(in the rows, 100 means zero)
Known rows, with every way that one mark hangs from another
piras(rugub(refa(roput(taruf(mavup))))): 94	118	113	88	103	97	85	67	114	115	112	120	118	111	115	122	127	122	99	96	107	89
rugub(roput): 99	112	92	87	109	106	86	70	106	104	125	118	108	90	101	116	122	123	92	94	103	107
taruf(rugub(refa roput(reval))): 89	127	116	90	114	99	73	63	119	111	131	121	126	93	111	113	124	129	104	91	95	95
mavup(reval(roput) taruf(refa rugub)): 93	134	104	69	107	97	80	39	102	92	134	128	96	119	94	111	130	124	117	91	126	109
reval(roput(taruf(rugub))): 94	121	103	76	98	96	86	53	122	111	117	114	102	112	95	119	135	125	109	93	112	106
taruf(mavup refa(roput)): 106	116	100	83	100	95	97	64	113	105	137	120	110	98	96	118	121	128	122	97	115	110
taruf(mavup(reval(roput)) refa): 94	120	95	66	103	86	88	52	109	98	131	121	109	111	90	117	127	124	127	93	118	119
roput(refa reval taruf(mavup)): 87	125	112	79	99	73	94	59	112	116	97	123	140	102	114	123	114	122	119	98	104	84
refa(roput(reval) taruf(rugub)): 107	137	125	95	101	99	94	67	114	110	127	132	109	100	113	114	118	132	102	103	107	89
taruf(rugub(roput(refa reval))): 88	125	111	89	111	93	84	59	110	116	127	122	134	98	106	118	120	126	108	90	106	94
reval(roput(refa(taruf(mavup rugub)))): 102	121	116	78	92	88	101	60	112	112	113	112	117	116	93	121	132	127	125	89	112	105
rugub(roput(taruf)): 94	117	103	86	109	98	83	67	110	107	119	121	111	95	106	122	125	119	89	94	101	100
reval(roput(taruf(mavup refa rugub))): 94	126	108	70	96	86	86	50	126	111	132	113	114	117	90	124	137	127	130	88	116	113
taruf(mavup refa(roput) rugub): 105	124	106	84	101	96	93	57	121	110	152	119	112	102	94	117	126	131	132	94	119	111
refa(taruf): 112	123	102	91	98	103	97	72	109	104	113	124	95	97	103	108	119	131	104	98	105	97
reval(roput): 100	108	88	76	97	103	91	60	112	104	111	112	97	104	91	114	129	126	103	95	110	111
taruf(mavup(reval) refa): 97	122	93	75	106	88	88	55	109	98	134	127	109	102	97	111	117	125	128	96	118	112
mavup(reval taruf(refa rugub(roput))): 92	138	109	79	117	100	75	47	97	92	146	134	105	108	102	111	123	122	107	90	120	103
piras(rugub): 99	113	79	85	103	106	87	63	109	113	115	122	103	109	105	109	119	128	99	95	117	96
refa(roput(reval taruf(mavup rugub))): 95	133	118	83	100	87	90	58	121	112	125	127	122	100	114	124	122	125	110	103	109	93
refa(roput(taruf)): 101	116	107	91	102	101	93	66	112	106	112	123	99	97	106	120	122	121	92	103	108	95

Rows
80	126	115	88	114	93	70	67	112	119	112	126	133	110	123	123	124	121	86	92	97	81 -> piras(rugub(refa roput(reval taruf)))
86	116	105	89	110	94	84	65	103	120	111	121	128	116	111	126	124	117	89	87	111	87 -> piras(rugub(roput(refa taruf)))
90	128	109	71	105	94	87	41	94	95	112	124	104	118	98	113	128	119	110	93	124	102 -> mavup(reval(roput(refa)) taruf(rugub))
90	129	117	82	109	91	79	64	121	113	134	118	136	93	111	116	126	128	117	92	96	101 -> taruf(mavup rugub(refa roput(reval)))
99	127	120	90	105	98	88	70	104	107	116	128	111	114	118	117	123	122	98	98	108	91 -> piras(rugub(refa(roput taruf(mavup(reval)))))
94	116	102	76	100	92	85	56	117	107	118	116	104	114	92	121	132	125	111	91	111	106 -> reval(roput(taruf(refa)))
87	130	115	79	105	78	89	49	112	109	115	122	126	110	105	120	122	118	126	94	117	97 -> roput(refa taruf(mavup(reval) rugub))
84	125	123	90	115	91	73	69	115	110	110	124	130	94	120	122	123	121	90	95	85	85 -> rugub(refa roput(reval taruf))
99	127	127	87	111	94	84	75	105	99	122	124	117	95	112	118	125	121	100	94	92	102 -> rugub(refa(taruf(mavup(reval))) roput)
95	137	109	81	110	98	78	53	106	103	143	131	118	103	107	113	121	130	110	90	113	95 -> mavup(taruf(refa rugub(roput(reval))))
93	123	110	90	103	89	90	54	115	116	110	118	118	108	103	116	123	124	117	92	113	90 -> roput(refa taruf(rugub))
99	123	116	89	106	99	83	77	108	114	122	121	123	109	114	120	128	125	97	88	98	95 -> piras(rugub(refa(taruf(mavup)) roput))
82	125	113	81	114	91	72	65	107	110	118	124	126	113	117	124	128	115	92	91	103	94 -> piras(rugub(refa roput(taruf(mavup(reval)))))
97	133	120	92	101	86	94	62	110	115	111	128	127	106	111	112	114	133	119	95	107	81 -> roput(refa(taruf(rugub)) reval)
98	123	111	82	103	90	92	61	108	101	117	126	106	99	109	122	122	116	100	105	112	101 -> refa(roput(taruf(mavup(reval))))
90	111	95	89	109	100	86	66	99	118	116	120	125	111	106	120	121	120	92	88	113	94 -> piras(rugub(roput(refa)))
95	117	92	65	100	90	92	56	107	97	117	118	105	105	95	116	126	121	114	98	114	118 -> taruf(mavup(reval(roput)))
95	123	104	69	94	89	89	53	124	111	120	111	111	112	95	123	137	124	119	92	113	112 -> reval(roput(taruf(mavup rugub)))
103	135	115	74	97	91	94	57	113	102	128	123	103	112	99	115	130	127	121	95	114	111 -> refa(taruf(mavup(reval(roput)) rugub))
85	127	124	83	111	84	77	69	117	111	114	121	139	92	120	125	124	121	100	95	86	91 -> rugub(refa roput(reval taruf(mavup)))
107	129	106	80	100	91	96	66	105	98	118	128	101	100	106	111	117	126	114	100	109	104 -> refa(taruf(mavup(reval)))
92	132	112	83	108	97	85	54	99	106	121	126	124	102	110	116	119	125	102	91	110	89 -> mavup(taruf(rugub(roput(refa reval))))
98	130	110	81	107	92	88	51	114	103	153	127	111	105	97	116	124	125	129	96	124	113 -> taruf(mavup(reval) refa(roput) rugub)
